What can hang from each mark:
fotu: kori
pina: doni
kori: fotu tuze
nirek: botevo doni fotu fuleg
doni: keri
galu: keri nirek pina
keri: galu
botevo: keri nirek

Each row was made from one small tree. The marks that hang from a mark follow it in brackets, in alphabetical order. Every link used is in the known rows. Write each row's tree.
Known rows:
pina(doni(keri(galu(nirek)))): [-12.3   2.1   9.5 -16.1   1.2 -25.7  -3.1  -9.0  33.2  14.8  47.2  24.7
 -21.7  25.7  -7.4  21.0  19.5 -19.5  18.6  22.2 -14.8  -5.6  13.0 -16.9]
pina(doni(keri)): [-13.1  33.3  -4.9 -14.1  11.6 -22.9  -6.7 -15.7  30.2  17.5  29.0  22.0
 -24.5  29.1  -5.6  14.6  23.1 -14.5  19.6  18.9 -14.6 -29.9  12.9  -2.6]
keri(galu): [  9.9   0.4   9.3  -8.5 -29.2  -4.4  12.9  -8.8   8.2   7.7  30.7  16.1
 -22.3  22.6   9.2   8.2   7.4  -7.5  13.1  -0.8   0.7  -1.2   5.0  -4.5]
doni(keri(galu)): [  0.3  11.1   1.3  -9.5 -12.9 -11.9   6.3  -8.6  14.7   9.6  24.9  22.3
 -26.1  24.3   1.3  10.2  16.4 -11.5  19.5  10.7 -10.2  -6.8  10.5 -13.0]
fotu(kori(tuze)): [ 15.6  23.7  -5.7 -11.2 -16.5 -17.0  10.0  -2.0   4.8  10.8  23.5   8.8
 -13.8  31.4  16.9   9.1   5.8   9.9  10.8 -34.4  16.9  -7.6   1.4   3.3]
galu(pina): [-17.1 -16.1   3.1  -3.0 -10.5 -17.7  -5.5  -7.1  -3.3   9.5  13.3   1.8
 -14.5  26.6  -3.7   9.9  -4.4  -2.1  16.6 -10.4  13.3 -25.0   5.4  14.0]
doni(keri(galu(nirek(fotu) pina))): [-22.9 -48.3  -8.3  -8.4  -1.2 -27.8 -14.2   1.6  -1.3   8.8  29.3   7.6
 -13.5  31.7 -12.5  20.1  -7.9 -13.3  26.7  16.6   6.4   4.0  16.2   5.3]
nirek(botevo fuleg): [-22.2  33.8 -11.6  -7.1 -26.5 -16.4  -2.4 -17.1  20.8  10.7  59.1   0.9
 -13.3  25.4  -1.6   1.3   3.6 -14.5  16.7  10.7  19.4 -12.9  14.9  19.2]
botevo(keri nirek(doni)): [  2.3   0.0  -9.9  -2.3 -39.2 -32.5  -4.2 -15.7  11.4  24.2  66.1  17.4
 -23.4  25.4  13.6   4.9 -10.8  -5.2   2.5  11.7  10.7   2.7   6.3   0.7]
keri(galu(nirek(fuleg) pina(doni))): [-29.7 -24.6  21.4  -6.7 -13.8 -25.7  -4.9  -8.5  35.2  17.5  58.3   6.7
 -11.1  35.6  -6.5  16.8  -8.4 -32.6  12.0 -14.3  15.1   0.0   6.4   8.2]
pina(doni(keri(galu(nirek(botevo))))): [-19.2  23.9  -2.1 -16.7   1.7 -21.3  -5.6 -12.0  32.4   9.8  71.9  13.2
 -18.0  19.6 -17.9  17.3  21.1 -12.4  23.4  32.9  -4.5  -6.9  19.8 -14.2]
pina(doni): [ -4.7  23.1   2.8 -13.5  -6.8 -17.2   0.5 -15.9  23.5  16.3  36.4  16.7
 -20.8  26.8   2.0  12.2  15.7 -10.7  12.7   5.8  -3.2 -23.5   8.8   8.7]
nirek(botevo(keri) doni fotu fuleg): [-15.1  27.0 -37.5  -2.7 -25.4 -27.2  -6.8 -17.0  19.0  16.4  82.5   0.7
 -13.7  35.6   9.4  -4.2 -22.5 -15.2  11.1  21.1  24.8  21.0  22.5  44.5]
galu(nirek(fotu)): [-14.9 -31.2 -15.1 -13.2 -17.6 -29.6 -12.4  -3.7  -2.9  10.7  33.3   9.0
 -11.3  27.9  -1.1  16.7  -3.5  -6.4  18.6  31.1   4.1   1.1  15.7  19.3]
nirek(doni(keri(galu(pina))) fotu): [ -6.0 -15.8 -15.4  -3.3   8.4 -15.8  -8.4   5.3   1.2  10.8  41.0   8.2
 -18.2  35.9  -7.6  14.5 -16.9 -14.8  16.8   8.7  19.0   2.5  11.9  27.1]
fotu(kori): [ 11.2  17.7  -4.2  -9.8 -22.5 -13.6   6.5  -8.8  -1.5  10.8  15.9  11.9
 -19.0  29.9   7.5   9.8   9.2   5.2  11.6 -12.3  13.4 -14.7   3.7   6.2]
galu(nirek(fuleg)): [-29.5 -14.3   3.7  -7.4 -26.5 -32.5  -8.9  -9.6  21.7  16.4  42.8  11.1
 -10.6  29.8   0.5  12.5  -0.7 -23.2  12.9  16.1   7.7  -2.7  10.6   9.8]
kori(fotu tuze): [  9.2  12.6   0.3 -14.7 -15.0 -24.9   1.3   1.4  -1.6   9.7  14.8  11.6
  -8.8  27.2  22.1   9.5   5.3   7.6  14.4 -32.7  13.4 -11.1  11.1   3.0]
nirek(fuleg): [-16.3  11.4   0.6  -5.5 -25.6 -19.6  -0.1 -13.7  20.8  16.4  35.4  12.2
 -17.3  32.1   7.5   5.1   2.4 -22.3  12.2   3.0   9.2 -10.7   8.1  15.7]
doni(keri): [-12.0  16.4  -8.8  -8.8  -2.2 -22.3  -5.7 -11.8  11.2  12.7  13.2  18.7
 -22.9  25.5  -2.7  11.4  17.2  -7.4  21.3  20.9  -9.2 -23.0  12.4  -2.6]
galu(keri nirek(fotu(kori))): [-11.8 -39.5 -24.1 -11.0  -4.9 -35.7 -19.0  -8.3 -15.2  11.6   9.9   3.1
  -8.5  39.5  -4.6  17.9  -2.4  -0.6  19.3  -4.3   9.8  -7.1  13.5  15.1]
doni(keri(galu(pina))): [-12.0  -9.6   5.2  -3.6  -3.5 -13.7  -0.7  -5.3   5.4   8.9  14.9  10.7
 -21.0  26.9  -6.8  12.0   3.3 -10.8  21.9  -7.4   2.3 -13.3   7.8  -7.1]

Write each row's tree:
[ -5.9  -4.1 -23.8  -5.8 -29.8 -30.3 -11.3  -7.1  18.0  26.3  82.9  11.9
 -16.0  40.2   3.9  10.2 -19.8 -31.6   4.8  23.3  32.8   4.0  10.3  33.0] : botevo(nirek(doni fotu fuleg))
[ 14.7 -12.7   5.0  -6.5 -57.3 -22.8  11.4 -20.3  13.4  19.3  56.3  21.8
 -27.7  21.5  18.8   2.4  -1.5  -6.3  10.4  -7.3  -1.4  11.9   6.0 -26.6] : botevo(keri(galu) nirek)
[ -4.9  -6.4 -27.0  -2.6 -42.4 -41.1  -9.4 -16.6  22.1  29.8  85.5  14.7
 -19.5  40.4  15.3   2.1 -25.8 -26.1   4.3  13.3  21.9  20.4  12.9  27.4] : botevo(keri nirek(doni fotu fuleg))
[-15.7   8.2 -30.6  -6.4 -12.1 -37.6 -19.4  -7.0  24.2  28.1  75.7  17.1
 -19.3  41.2  -4.4  12.5 -10.5 -35.3  11.8  37.6  21.9   0.5  14.7  24.9] : botevo(nirek(doni(keri) fotu fuleg))
[-27.6  11.4  -1.2  -8.4  19.4 -26.5 -13.5 -11.8  22.8  17.0  18.9  11.2
 -19.8  31.9 -14.2  16.1  10.1 -13.9  22.2   1.7  -0.8 -35.3  10.3   5.7] : galu(pina(doni(keri)))
[-36.1   9.1  -7.8  -8.5 -27.4 -29.2 -10.8 -13.0  20.3  10.6  66.9  -0.7
  -7.5  23.3  -8.6   8.0   1.9 -16.9  17.0  23.4  19.5  -5.5  17.3  13.9] : galu(nirek(botevo fuleg))
[  5.4  18.6 -25.2  -6.6 -15.2 -20.6  -2.8  -2.0  10.9  18.2  54.0   8.4
 -13.4  47.2   9.0   9.2 -15.4 -18.7   3.9  -0.7  36.3  10.2   8.0  49.0] : nirek(doni fotu(kori) fuleg)
[-10.6  -1.6  -4.9  -3.3 -53.9 -38.5  -1.6 -26.3  26.2  27.2  59.7  17.2
 -22.1  31.0  16.8  -0.6  -7.0 -21.2  10.7  -0.4   6.3   4.0   9.0  -7.1] : botevo(keri nirek(fuleg))
[ -9.8   9.2  -4.6  -2.8 -32.2 -29.7  -7.7  -9.2  26.0  26.2  77.7  13.6
 -17.7  33.7   2.9   9.5 -10.8 -28.5   0.7  13.3  28.6  -6.8   4.3  16.7] : botevo(nirek(doni fuleg))
[-17.0 -46.6  17.1  -4.5 -21.1 -19.1  -2.1  -0.7  -0.3   6.3  30.7   4.2
 -11.5  23.6  -5.9  16.7  -8.7  -7.0  15.8  -7.2  13.0  -1.8   5.5  -0.5] : keri(galu(nirek pina))
[-12.1 -13.9   9.9  -4.2 -26.0 -23.5  -0.2   0.4  26.1  15.3  72.5  13.7
 -12.6  32.1   4.4  13.3 -13.4 -29.7   1.8  12.9  18.7  18.3   6.0  17.4] : keri(galu(nirek(doni fuleg)))
[-40.5 -15.0   3.0 -10.5  19.0 -37.0 -22.7  -8.1  21.9  17.1  28.2   9.6
 -14.0  29.9 -21.2  23.4   7.2 -14.3  22.6  15.0  -3.1 -27.8  13.2   1.4] : galu(nirek pina(doni(keri)))
[-14.3 -40.3  14.4  -1.3 -11.6 -19.8  -5.2   7.1   1.8   8.5  51.3   3.3
  -9.9  26.5  -7.0  18.4 -19.8 -10.1   6.3  -1.1  23.9   1.9   3.1  16.5] : keri(galu(nirek(doni) pina))
[-42.6 -31.4  -2.2  -3.8 -12.0 -41.0 -21.1 -15.7  15.2  17.2  24.2   5.3
  -7.8  35.4  -4.5  12.5  -0.3 -24.4  15.3   3.5   1.0 -14.3  12.0   5.6] : galu(keri nirek(fuleg))
[-42.7 -56.2 -13.7  -9.1  19.4 -41.2 -30.7 -10.8   1.1  16.0  21.2  -3.6
  -5.1  40.0 -18.5  21.9  -9.7 -14.6  22.5  -2.0   5.2 -20.2  15.6  22.9] : galu(keri nirek(fotu) pina(doni))
[-28.1   8.1 -37.8 -11.0   8.5 -32.5 -25.0  -0.5   5.2   9.0  68.9   3.0
 -10.2  26.2 -20.1  17.0  -3.5  -6.8  20.6  59.4  17.0  -1.7  25.5  29.8] : galu(nirek(botevo doni(keri) fotu))
[-35.8   2.1  -7.5  -4.4   0.7 -39.5 -20.0  -3.1  29.3  20.1  54.9  15.4
 -13.0  34.3  -9.2  16.5  -2.8 -29.8  10.5  37.1   8.8  -2.1  12.7  18.7] : galu(nirek(doni(keri) fuleg))
[-54.2 -47.4  -2.6   5.7   6.3 -43.2 -30.8  -4.3   9.2  18.0  33.4  -7.0
  -1.7  41.0 -16.3  16.1 -25.0 -26.4   8.6  -9.2  25.9 -15.9   7.5  31.5] : galu(keri nirek(doni fuleg) pina)
[-42.3 -52.9  -2.3   2.8  12.4 -38.0 -29.1  -1.1  -7.9  12.6  22.7  -5.7
  -4.4  33.0 -18.4  18.7 -19.0  -8.3  10.6  -4.6  17.9 -23.8   6.8  22.6] : galu(keri nirek(doni) pina)
[-25.1  -7.4   9.3 -10.9  -7.5 -17.3  -4.9  -8.0  17.5   6.8  68.9  -3.3
  -9.8  20.6 -17.4  16.5   0.8  -7.5  18.4  -0.6  20.5  -9.4  13.0   2.6] : keri(galu(nirek(botevo) pina(doni)))
[-30.4 -17.6   0.0  -4.3  17.2 -26.8 -17.6 -17.8   9.6  15.8   9.6  -0.1
 -13.3  35.7 -12.5  13.8   0.1 -11.1  17.4 -25.0   2.6 -41.1   7.2  10.0] : galu(keri pina(doni))
[ 14.9  43.1 -37.3 -11.7  -4.4 -15.9   0.7   4.4  -1.5   7.6  73.4  -5.1
  -7.5  33.7   7.5   7.7 -10.5  12.4   8.8 -11.5  44.8   7.5  12.8  40.8] : nirek(botevo doni fotu(kori(tuze)))
[ -2.7 -28.0   8.9  -6.9 -42.0 -26.2   7.1 -13.9  11.1  11.5  42.2  17.9
 -19.9  21.3  14.3   7.5  -2.4  -3.1  13.4   3.5 -10.3  20.1  10.7 -16.7] : botevo(keri(galu(nirek)))
[ -9.9   7.4 -21.8  -4.9 -13.7 -22.2  -7.6  -4.0  16.6  18.1  60.6   8.9
 -13.7  41.8   6.3   7.7 -17.1 -27.2   6.4  20.1  23.8   7.0  12.7  50.9] : nirek(doni fotu fuleg)
[-18.2  17.6 -29.9  -5.9   3.3 -28.7 -14.8  -5.1  23.7  20.0  50.0  15.2
 -17.2  42.9  -1.5  10.3  -9.1 -30.7  13.8  32.3  13.1   2.5  16.7  39.6] : nirek(doni(keri) fotu fuleg)
[-19.5  42.2 -14.8  -3.0 -16.6 -17.2  -5.7  -9.4  23.4  12.8  78.5  -0.2
 -11.5  28.5  -4.3   2.7  -7.4 -18.5   7.0  19.1  30.6  -7.0  12.9  36.2] : nirek(botevo doni fuleg)
[-35.0   4.3 -11.1  -5.2 -38.1 -38.3  -8.6 -23.1  24.1  14.3  66.9   2.1
 -10.8  24.2   3.8   0.6  -5.5 -10.9  17.0  17.0   8.2  12.4  20.2   6.7] : galu(nirek(botevo(keri) fuleg))
[-45.5 -43.8   4.1  -6.1  17.2 -38.4 -26.2 -13.6   8.5  15.7  15.6  -1.1
  -7.3  33.7 -19.5  20.8  -2.0 -11.9  18.2 -12.4   1.2 -34.9   9.6   6.3] : galu(keri nirek pina(doni))
[-25.8 -53.3  -0.8  -4.8 -24.8 -25.2  -8.0  -2.2   8.9  12.6  48.4   0.8
  -7.3  38.4  -2.6  14.1 -23.0 -28.1  17.7  -3.9  24.3  19.8  11.7  23.8] : keri(galu(nirek(fotu fuleg) pina))
[-56.1 -55.4   0.9   1.9  -3.7 -42.7 -27.7 -11.7   6.8  15.8  14.9  -6.3
  -3.4  39.3 -14.2  14.4 -14.4 -24.0  18.3 -16.5  13.7 -19.8   9.6  13.4] : galu(keri nirek(fuleg) pina)
[-14.1 -42.4   2.5 -12.8  -5.4 -21.3  -7.7  -3.0  11.3  12.2  51.6   6.1
 -11.8  33.6  -8.3  20.9 -10.0 -16.8  18.3   2.2  12.7   4.4  11.8  16.1] : keri(galu(nirek(fotu) pina(doni)))
[-21.2   3.2   2.0  -8.5 -36.4 -19.1   0.4 -10.1  22.5   7.6  77.9   3.7
 -10.6  22.7  -3.7   7.9   0.2 -19.9  15.9  14.2  19.3  10.4  15.1   2.1] : keri(galu(nirek(botevo fuleg)))
[  8.3   8.4 -23.7  -9.4 -39.8 -12.8  10.2 -18.2   3.8   5.9  62.7   5.6
 -20.4  23.4  12.7  -3.4  -5.4   2.9  20.8   7.6   5.9  23.8  20.7   7.9] : nirek(botevo(keri(galu)) fotu)
[  1.7  28.0   4.4 -14.4   1.6 -12.9   5.7 -13.6  34.3  14.9  39.8  25.9
 -28.1  28.2  -1.6  14.5  22.5 -17.8  18.5  10.0 -14.7 -13.0  10.7 -12.3] : pina(doni(keri(galu)))
[-23.7  -3.3  -7.6  -6.9   6.5 -34.3 -18.9   1.0  12.9  14.6  41.5  16.6
 -15.4  26.6 -11.0  19.8   2.1 -11.2  12.4  41.7   1.2 -11.6  12.7  11.1] : galu(nirek(doni(keri)))
[-17.9  19.9 -33.6  -6.8 -36.2 -28.0  -4.4 -24.1  17.7  14.1  65.1   1.5
 -14.8  32.7  10.6  -5.7 -11.5 -12.0  19.5  12.3  13.5  15.7  24.2  27.9] : nirek(botevo(keri) fotu fuleg)
